Known rows, with every way that one mark hangs from another
K763[K119 K871[K554]]: [ 0.21 -0.03  0.90  2.44  0.35 -1.44  3.37  2.46 -1.05 -0.89  0.61 -0.56
 -1.37  0.51 -1.00  2.07  2.58 -1.31 -1.68  1.82  3.18  0.49  0.87  3.76]
K422[K119[K405 K554]]: [ 0.77 -1.43  2.47  3.43 -0.18 -1.61  4.89  1.64 -0.65 -0.24 -1.98 -0.25
 -0.62 -0.94  1.67  3.07  1.05  0.05 -1.15  2.37  3.44  2.41  1.01  3.25]
K871[K763[K119[K405]]]: [ 0.54 -1.81  1.57  2.45 -0.19 -1.68  5.01  2.88 -1.42 -0.71  0.53 -0.78
 -1.12 -1.16  0.17  2.17  1.61 -0.01 -0.60  2.53  4.24  1.49 -0.58  3.61]
K871[K119[K405] K763[K554]]: [ 0.90 -3.85  1.95  2.85 -0.34 -2.80  4.58  1.85 -1.28  0.92  1.05 -1.46
 -1.36 -0.49  0.94  1.60  1.27 -1.26 -2.16  2.93  3.84  0.71 -0.31  4.21]
K554[K763 K871]: [-0.37  0.11  0.01  3.99  0.43  1.01  3.96  3.59  1.98  0.14  0.57 -2.48
 -2.59  1.38 -1.19  2.33  3.72 -2.39 -2.18  0.10  3.98  0.77  0.84  1.19]
K554[K119 K763 K871]: [-0.64  0.70  0.49  5.56 -0.48  1.04  5.37  5.30  2.89  0.00  0.67 -2.89
 -1.98  1.08 -0.86  2.54  2.96 -3.13 -3.29  0.87  3.57  1.23 -0.01  1.89]
K554[K763[K871[K119[K405]]]]: [-0.20 -1.13  0.99  3.71  1.56 -1.60  4.52  3.64 -0.12  0.35  1.10 -1.69
 -3.23  0.46  1.33  1.98  2.60  0.20 -1.85  2.60  3.76  3.02  1.08  3.68]
K763[K871]: [ 0.54 -1.04  1.67  3.05  0.59 -0.54  2.88  0.53 -0.41  0.64  0.13 -0.60
 -2.25 -0.27 -0.20  2.00  3.84 -1.37 -1.08  1.08  3.07  0.74  0.75  2.47]
K871[K119 K763[K554]]: [ 1.06 -3.58  1.57  2.38 -0.77 -2.19  3.20  0.98 -0.33  1.13  1.35 -1.79
 -1.72  0.32  0.08  1.35  2.35 -2.37 -2.91  2.16  3.05 -0.22 -0.17  3.23]
K763[K119[K405] K554 K871]: [ 0.78 -1.83  1.68  1.81  0.36 -1.92  5.49  2.09 -2.36 -0.63 -1.08  1.38
 -1.08 -1.26 -0.90  2.73  1.56 -0.23 -1.30  3.11  4.38  0.33  0.89  5.49]
K554[K763]: [-0.37 -0.70  0.52  3.30  0.37  0.49  4.22  1.44  0.57  0.26  0.18 -2.08
 -2.18  0.53 -0.73  1.56  2.62 -1.02 -1.37  0.97  3.42  1.06  0.94  1.40]
K422[K119[K405 K554[K871[K763]]]]: [ 1.30 -0.96  2.43  4.03 -0.53 -1.53  3.99  4.65  1.13 -0.23 -0.50 -1.42
 -1.16  0.16  1.87  4.32  2.56 -1.77 -2.56  1.42  4.51  2.44  0.36  2.70]
K871[K763[K119[K405] K554]]: [ 0.89 -2.75  1.76  1.65 -0.67 -2.05  5.63  2.39 -1.98 -0.63 -0.07  0.09
 -0.59 -1.21 -0.54  2.44  0.86 -0.71 -1.49  2.92  4.55  0.14 -0.13  4.71]
K422[K119[K405 K554[K871]]]: [ 0.82 -0.76  1.81  4.16 -0.09 -1.15  4.58  3.59  0.74 -0.34 -1.61 -0.74
 -1.13  0.00  1.16  3.96  2.19 -1.37 -2.05  1.56  4.20  2.16  0.81  2.94]
K422[K119[K554]]: [ 0.86 -1.22  2.14  3.05 -0.62 -0.86  3.54  0.40  0.10  0.14 -1.77 -0.62
 -1.11 -0.27  0.76  2.99  2.12 -1.23 -2.19  1.56  2.66  1.52  1.15  2.10]
K763[K871[K119]]: [ 0.55 -1.81  1.33  3.15  0.74 -1.69  2.55  1.06 -0.22  1.13  1.21 -1.17
 -2.88  0.49  0.53  1.60  3.83 -1.24 -1.94  1.95  2.50  1.32  0.41  2.87]
K119[K554[K763[K871]]]: [ 0.06  0.40  1.36  2.71  0.42 -0.04  3.46  3.28  0.45 -0.09 -0.24 -0.67
 -2.09  0.85  0.42  2.96  3.03  0.10 -2.34  1.75  3.68  1.68  2.46  2.97]
K871[K119]: [ 0.25 -2.34  0.93  3.39  0.18 -1.23  3.22  0.29 -0.11  1.02  0.94 -1.77
 -2.19  0.14  0.07  0.90  2.60 -1.28 -1.62  2.03  2.38  0.85 -0.14  2.27]
K119[K405 K554[K763[K871]]]: [-0.20  0.08  1.70  3.25  0.83 -0.63  4.68  4.25 -0.25 -0.49 -0.48 -0.28
 -1.70  0.05  1.43  3.20  2.11  1.36 -1.50  2.48  4.48  2.72  2.24  4.12]
K422[K119[K405]]: [ 0.80 -1.97  2.19  3.70  0.46 -1.38  4.92  0.54 -0.73  0.15 -1.37 -0.95
 -1.45 -1.15  0.99  2.36  1.84 -1.17 -0.78  1.59  3.39  2.23  0.04  2.28]

Rows
[ 0.18 -1.81  0.49  4.49  0.62 -1.46  4.18  3.29  0.53  0.65  1.21 -1.92
 -2.20  0.28  0.42  1.91  2.64 -1.48 -1.63  1.96  4.00  1.48 -0.51  2.98]  K554[K871[K119[K405]]]
[-0.41 -0.90 -0.13  4.50  1.02 -0.80  5.00  4.99  1.36  0.20  1.35 -2.78
 -2.96  1.16  0.41  2.15  2.42 -1.07 -2.31  1.86  4.39  2.25  0.33  2.57]  K554[K763 K871[K119[K405]]]
[ 0.16 -2.23  2.42  4.53 -1.02 -1.00  6.82  2.08 -0.79  0.28 -1.05 -0.51
 -0.14 -1.77 -0.09  1.95  0.46 -1.70 -1.64  2.97  3.57  0.15 -0.26  4.58]  K763[K554[K119[K405]]]
[ 0.30 -0.96  1.06  2.41 -0.63 -1.68  3.62  2.99 -0.69 -0.99  1.52 -1.77
 -0.75  0.57 -0.66  1.65  1.81 -1.71 -1.93  1.58  3.41  0.30 -0.17  2.84]  K871[K554 K763[K119]]
[ 0.27  0.24  1.19  4.18  0.34 -0.44  5.23  5.31  1.50 -0.76 -1.34 -1.48
 -1.83  0.83  1.04  4.11  1.99 -0.94 -2.80  1.54  4.59  3.03  1.54  2.60]  K422[K119[K405 K554[K763 K871]]]
[ 0.27 -0.79  2.12  5.72 -0.82 -0.69  5.35  5.71  1.39  0.09  1.24 -2.41
 -1.02 -0.35  0.79  2.86  2.61 -2.65 -2.12  1.60  4.26  1.74 -1.29  3.12]  K554[K119[K405] K871[K763]]
[ 0.23 -1.41  1.71  5.12 -0.97 -0.55  6.55  4.19  0.55  0.21 -0.62 -1.03
 -0.43 -0.59 -0.70  2.65  1.50 -2.95 -2.59  2.13  4.27 -0.08 -0.49  4.37]  K763[K554[K119[K405] K871]]
[ 0.52 -1.64  2.82  4.36 -0.34 -1.42  6.05  2.92 -1.06  0.33 -0.84  0.01
 -0.72 -1.39  0.38  2.59  1.59 -1.65 -2.02  2.98  3.60  0.69  0.37  5.44]  K763[K554[K119[K405]] K871]
[ 1.44 -0.75  2.09  3.47 -0.98 -0.90  2.77  3.66  1.70  0.10 -0.23 -1.82
 -1.51  1.04  0.98  4.05  3.60 -2.96 -3.43  0.64  3.62  1.70  0.58  1.73]  K422[K119[K554[K871[K763]]]]
[ 0.38 -2.41  1.17  1.99 -0.14 -1.51  6.24  1.36 -2.36 -0.62 -1.25  0.81
 -0.50 -1.42 -1.37  2.03  0.35 -0.37 -1.05  3.07  4.31 -0.19  0.29  4.73]  K763[K119[K405] K554]
[ 0.69 -2.10  1.77  2.82 -0.86 -1.99  2.66  2.35  0.31  0.72  1.47 -1.80
 -1.47  0.61  1.45  2.00  2.25 -0.52 -2.73  2.72  2.89  1.31  0.25  3.03]  K871[K119[K554] K763]
[-0.46  0.35  0.49  4.10  0.25  0.22  5.07  5.51  1.23 -0.62 -0.24 -1.33
 -1.50  0.83  0.41  3.27  2.09 -0.18 -2.00  1.68  5.03  1.85  1.39  3.12]  K119[K405 K554[K763 K871]]
[ 0.33 -2.00  1.38  3.44 -0.36 -2.31  2.46  2.31  0.13  0.49  2.70 -3.24
 -1.55  1.22  0.89  0.94  2.31 -2.21 -2.57  1.59  2.62  0.77 -0.33  2.51]  K871[K119 K554 K763]
[ 0.12 -0.56  1.91  3.45  0.28 -0.85  5.49  3.22  0.19 -0.65 -1.75 -1.08
 -1.37 -0.12  1.63  3.39  1.07  0.38 -2.01  2.22  3.92  3.19  1.77  2.81]  K422[K119[K405 K554[K763]]]
[ 0.12 -1.98  1.57  3.41 -0.03 -2.09  4.43  2.04 -0.69  0.37  0.07 -0.69
 -1.04 -0.52  1.68  1.94  0.94  1.01 -1.30  3.62  3.40  1.95  0.52  4.16]  K871[K119[K405 K554]]
[ 0.78 -1.93  0.80  3.80 -0.32 -1.30  2.48  3.52  1.57  1.07  2.54 -3.01
 -2.71  1.50  0.31  2.06  3.99 -2.97 -2.94  1.03  3.42  0.94 -0.69  1.85]  K554[K871[K119 K763]]
[ 0.76 -0.77  0.55  2.72 -0.59 -0.50  3.54  3.98  0.67 -0.43  1.25 -1.61
 -1.74  0.71 -1.39  2.77  3.55 -2.56 -2.38  1.03  4.19  0.38 -0.50  2.23]  K554[K871[K763[K119]]]
[-0.39  0.62  0.21  3.67 -0.16  0.83  3.79  4.40  1.89 -0.19 -0.02 -1.61
 -1.86  1.62 -0.63  3.11  2.94 -1.30 -2.77  0.93  4.20  1.02  1.69  2.08]  K119[K554[K763 K871]]
[ 0.50 -0.46  1.72  2.20  0.24 -1.67  4.77  3.48 -1.64 -0.97 -0.94  1.42
 -0.78 -1.06  0.48  3.51  1.48  1.56 -1.02  3.65  4.34  1.97  1.40  5.36]  K763[K119[K405 K554] K871]
[ 0.11 -1.45  1.52  4.04  1.09 -2.78  3.60  2.92 -0.98  0.12  1.53 -1.56
 -1.79  0.57  1.50  1.50  2.10 -0.62 -1.45  2.52  3.30  1.89  0.49  4.38]  K763[K871[K119[K405] K554]]
[ 0.27 -1.25  1.41  2.89 -0.22 -2.28  4.84  3.82 -1.43 -1.28  1.21 -1.47
 -0.33 -0.17  0.22  1.87  0.86 -0.52 -1.03  2.35  4.16  1.19 -0.42  3.94]  K871[K554 K763[K119[K405]]]
[-0.54  0.14  1.88  5.19  0.53 -0.46  6.25  5.10  0.49 -0.20  0.09 -1.56
 -1.91 -0.50  1.08  2.63  2.18 -0.53 -1.83  2.42  3.77  2.94  0.68  3.90]  K554[K119[K405] K763[K871]]
[-0.16  0.26  0.32  2.13  0.87 -0.13  4.40  3.31 -0.19 -0.77  0.24 -0.73
 -2.74  0.62 -1.08  2.61  3.06 -0.40 -2.05  1.88  3.63  1.65  1.33  2.95]  K554[K763[K119 K871]]
[ 0.57 -0.08  1.36  1.80 -0.18 -0.93  3.63  2.55 -0.81 -0.68 -0.64  0.88
 -1.33 -0.34 -0.47  3.24  2.45  0.40 -1.98  2.97  3.50  1.03  1.40  4.15]  K763[K119[K554] K871]
[-0.81  0.03  0.13  3.11  0.62 -1.10  6.04  4.40 -0.90 -1.77  0.40 -1.56
 -1.00  0.27 -0.51  1.69  0.38  0.27 -1.23  2.39  4.31  1.60  0.79  3.74]  K871[K554[K763[K119[K405]]]]
[ 0.88 -0.31  1.51  3.67 -0.47 -0.38  3.33  2.50  1.40  0.01 -1.32 -1.14
 -1.57  0.75  0.18  3.84  3.17 -2.42 -2.98  0.81  3.33  1.33  0.97  1.86]  K422[K119[K554[K871]]]
[ 0.11 -0.57  1.30  4.01 -0.23 -0.48  4.43  3.79  0.38 -0.20 -0.55 -0.49
 -0.80 -0.20  0.38  3.20  2.13 -0.52 -1.27  1.81  4.65  1.12  0.77  3.43]  K119[K405 K554[K871]]
[-0.16 -0.10  2.52  5.47  0.02 -1.65  5.27  4.14 -0.39 -0.36  0.52 -1.43
 -0.56 -0.55  1.17  2.01  1.58 -1.49 -1.64  2.37  3.28  1.70  0.18  4.70]  K763[K871[K554[K119[K405]]]]
[ 0.06 -0.36  1.29  2.90  0.65 -2.08  4.60  3.44 -1.84 -1.35  0.33 -0.14
 -1.00 -0.38 -0.09  2.20  1.60 -0.08 -0.79  2.56  3.94  1.44  0.62  4.83]  K763[K119[K405] K871[K554]]
[ 0.21 -0.22  1.54  3.00 -0.10 -0.18  4.21  2.26  0.92 -0.31 -1.52 -1.48
 -1.73  0.64  0.61  3.31  2.01 -0.77 -2.84  1.51  3.07  2.32  1.94  1.70]  K422[K119[K554[K763]]]
[-0.47 -1.06  0.87  3.39  0.43 -1.43  5.07  3.86  0.13 -0.09  0.26 -1.52
 -1.71  0.32  1.68  2.10  0.82  1.32 -2.03  3.41  3.80  2.62  1.25  3.95]  K871[K119[K405 K554[K763]]]
[ 0.59 -2.56  3.00  4.34 -1.31 -1.61  6.27  3.13 -0.55  0.29  0.08 -1.27
 -0.15 -1.42  0.65  2.15  0.83 -2.13 -2.23  2.81  3.82  0.48 -0.57  4.57]  K871[K763[K554[K119[K405]]]]
[ 0.11 -0.93  1.29  2.32 -0.41 -1.32  5.46  2.64 -1.60 -1.10 -1.19  0.76
 -0.18 -1.27  0.07  2.69  0.44  1.61 -0.71  3.54  4.26  1.41  0.69  4.58]  K763[K119[K405 K554]]
